Each row was made from one small tree. The marks that hang from a mark follow it in brackets, in alphabetical order. Every link used is in the known rows. Write each row's tree.
(in the rows, 128 means zero)
Known rows
L[B G K U[Z]]: [121 193 149 134 133 109 182  93 125 106 174  96  82 108 129 109 142 150
  83  99 149 181 134]
B[G L[U]]: [ 29 200 147 140 134 125 146 148 172 144 182 142 124 101 116  91 138 151
 121 110 109 165 111]
G[B[L[K U]]]: [ 49 222 152 152 110 112 165 120 152 144 130 118 103  74 132 118 153 164
 133  95 130 188 107]
Z[B[L]]: [ 39 191 144 138 126 139 155  90 195 143 155 127 115 120 125 129 127 145
 144 121 130 165  96]
Z[B L[G K] U]: [105 204 132 131 131 106 163  69 147  99 167 117 106 118 136 115 138 163
 147  99 134 138 130]
L[K]: [ 64 182 129 130 108 125 171 104 149 128 150 140 103  95 149 131 147 156
 140 109 134 155 126]
Z[B[G L[K U]]]: [ 50 218 147 141 128 105 160 111 172 127 185 124 106 103 135 103 118 171
 112 114 127 160 100]
K[Z[B L]]: [ 45 168 145  94 131 159 161 102 185 107 180 136 120 124 120 140 119 126
 163 123 129 147 111]
G[B[L[U]]]: [ 40 214 161 149 118 123 152 129 166 152 137 122 115  85 124 117 151 147
 146  98 126 188 107]
L[G K U]: [ 88 197 125 131 113  84 159 120 131 116 160 105 103  99 130 115 150 158
 115 103 136 165 148]
B[G L]: [ 32 191 132 126 142 152 149 131 180 150 174 163 134 110 131 103 150 147
 133 112 114 163 107]
L[B G U]: [101 198 142 122 128 100 161 121 146 119 168  97  96 117 116 103 145 141
 117  97 151 174 142]
Z[B U]: [ 64 197 159 150 112 115 150  85 162 141 172 133 110 119 145 116 106 156
 153 110 138 143 114]
Z[B L U]: [ 71 191 158 143 126 128 155  78 172 111 174 138 109 114 127 118 120 152
 167 107 123 134 113]
K[Z]: [ 29 164 137  98 115 147 156 128 165 142 170 144 126 120 130 130 126 125
 147 121 132 158 125]
Z[U[L[K]]]: [ 57 182 131 157 111 110 153 109 131 129 164 135 100  99 157 130 107 145
 130  96 112 152 116]
L[B G K[Z]]: [ 96 188 117  80 128 121 181 103 138 117 159 110 106 122 135 118 144 145
 111 105 162 169 132]
B[L[G K]]: [ 62 192 110 127 131 120 158 104 163 144 136 124 121 110 128 119 165 155
 120 105 128 171 118]
G[B[L[K]]]: [ 52 214 138 139 120 138 169 107 163 147 123 139 114  79 143 128 163 160
 146  95 135 184 102]
B[G L[K[Z] U]]: [ 22 203 140 118 125 116 159 148 158 140 182 134 119 101 119  93 123 157
 103 116 114 162 112]

Which tree is each row?
[ 49 182 144 108 135 138 152 135 143 129 203 144 118 124 145 108  92 122
 121 104 124 157 113] => K[Z[U[L[B[G]]]]]
[ 54 195 146 120 102 111 166  91 146 131 172 128 109 116 147 122  98 162
 132 116 142 145 115] => L[K[Z[B U]]]
[ 93 216 151 125 120 100 184 126 135 105 192 126  83  90 142  89 131 169
 105  99 144 160 124] => L[B[G] K U]
[ 67 179 145 137 152 161 154  73 181 135 171 124 123 134 129 133 136 132
 118 118 127 176 101] => U[Z[B[L[G]]]]
[ 95 169 123 137 154 144 161  72 144  97 185 110 104 123 157 162 112 117
 102 109 123 179 111] => U[L[G K] Z[B]]
[ 58 162 121  84 141 154 152 122 165 112 167 138 134 125 110 130 153 116
 153 112 124 154 138] => K[Z[L[G]]]
[ 97 201 146 136 123 120 185  86 141 107 159 136  86  95 129 104 138 168
 144  93 131 141 117] => Z[L[B K] U]
[ 83 173 108  94 142 126 169 114 137 105 170 105 101 120 145 141 122 116
 104 100 141 181 121] => U[L[B G K[Z]]]
[ 47 177 123 107 137 135 157 118 151 104 200 135 114 114 158 146  94 125
 119 113 123 162 105] => U[L[K[Z[B[G]]]]]
[ 59 186 152  90 138 143 169 143 162 100 200 137 110 110 109  97 126 130
 132 109 130 154 124] => K[Z[L[B[G] U]]]
[111 185 160 128 140 128 165 102 138 116 180 101  95 120 119 107 139 131
  99 103 142 182 132] => L[B G U[Z]]
[ 89 184 158 140 135 123 150  93 153 115 188 103 107 125 123 124 125 131
 111 115 133 173 133] => L[G U[Z[B]]]
[ 42 201 124 128 137 137 165 122 165 138 165 157 123  98 141 104 153 167
 121 108 119 160 103] => B[G L[K]]
[117 197 115 107 132 113 183  90 139 114 152 113  96 113 143 118 160 155
 117  98 161 171 135] => L[B G K]
[ 92 188 123 126 128 104 163 115 140  91 162 111 102  97 114 117 161 148
 133  99 122 154 145] => Z[L[G K U]]
[ 80 203 161 127 129 117 168 137 151 117 199 132  98 104 129  86 131 147
 121 103 141 161 125] => L[B[G] U]
[120 175 134 116 155 163 186  74 144  90 170 131  98 113 126 125 163 135
 119 101 133 168 120] => U[Z[L[B G K]]]
[ 42 209 156 139 135 119 150 119 188 131 191 129 115 112 126 103 118 156
 127 118 123 159 102] => Z[B[G L[U]]]
[ 21 183 127 116 116 137 166 115 171 151 145 134 122 108 125 124 134 150
 124 117 122 167 105] => B[L[K[Z]]]
[ 88 193 171 133 142 146 172 119 146 111 209 134  96 107 129  92 124 139
 101 106 132 169 115] => L[B[G] U[Z]]
[ 70 189 139 145 115 119 166  97 141 115 157 147 103  92 132 112 140 165
 155  97 113 133 125] => Z[L[K] U]
[ 75 184 117 124 146 138 141 124 147 121 153 121 122 104 154 152 149 107
 145  88 130 191 127] => U[L[G[B]]]
[ 68 157 133 149 134 157 165  96 139 113 179 136  98 101 155 157 116 119
 109 109 105 177 104] => U[L[K] Z]
[ 42 185 145 119  94 101 167 133 139 127 169 118 102  97 124 117 116 150
 119 114 131 158 132] => L[K[Z] U]
[ 60 192 130 128 137 129 150  87 190 139 153 115 124 130 126 129 141 140
 139 116 137 171 109] => Z[B[L[G]]]
[113 170 122 130 157 151 173  85 129 101 177 113  93 118 151 146 130 117
  89  97 130 189 110] => U[L[B G K] Z]
[ 50 177 134 116 131 121 137 108 151 129 186 113 125 141 142 135  85 120
 128 110 130 158 120] => K[Z[B U[L[G]]]]
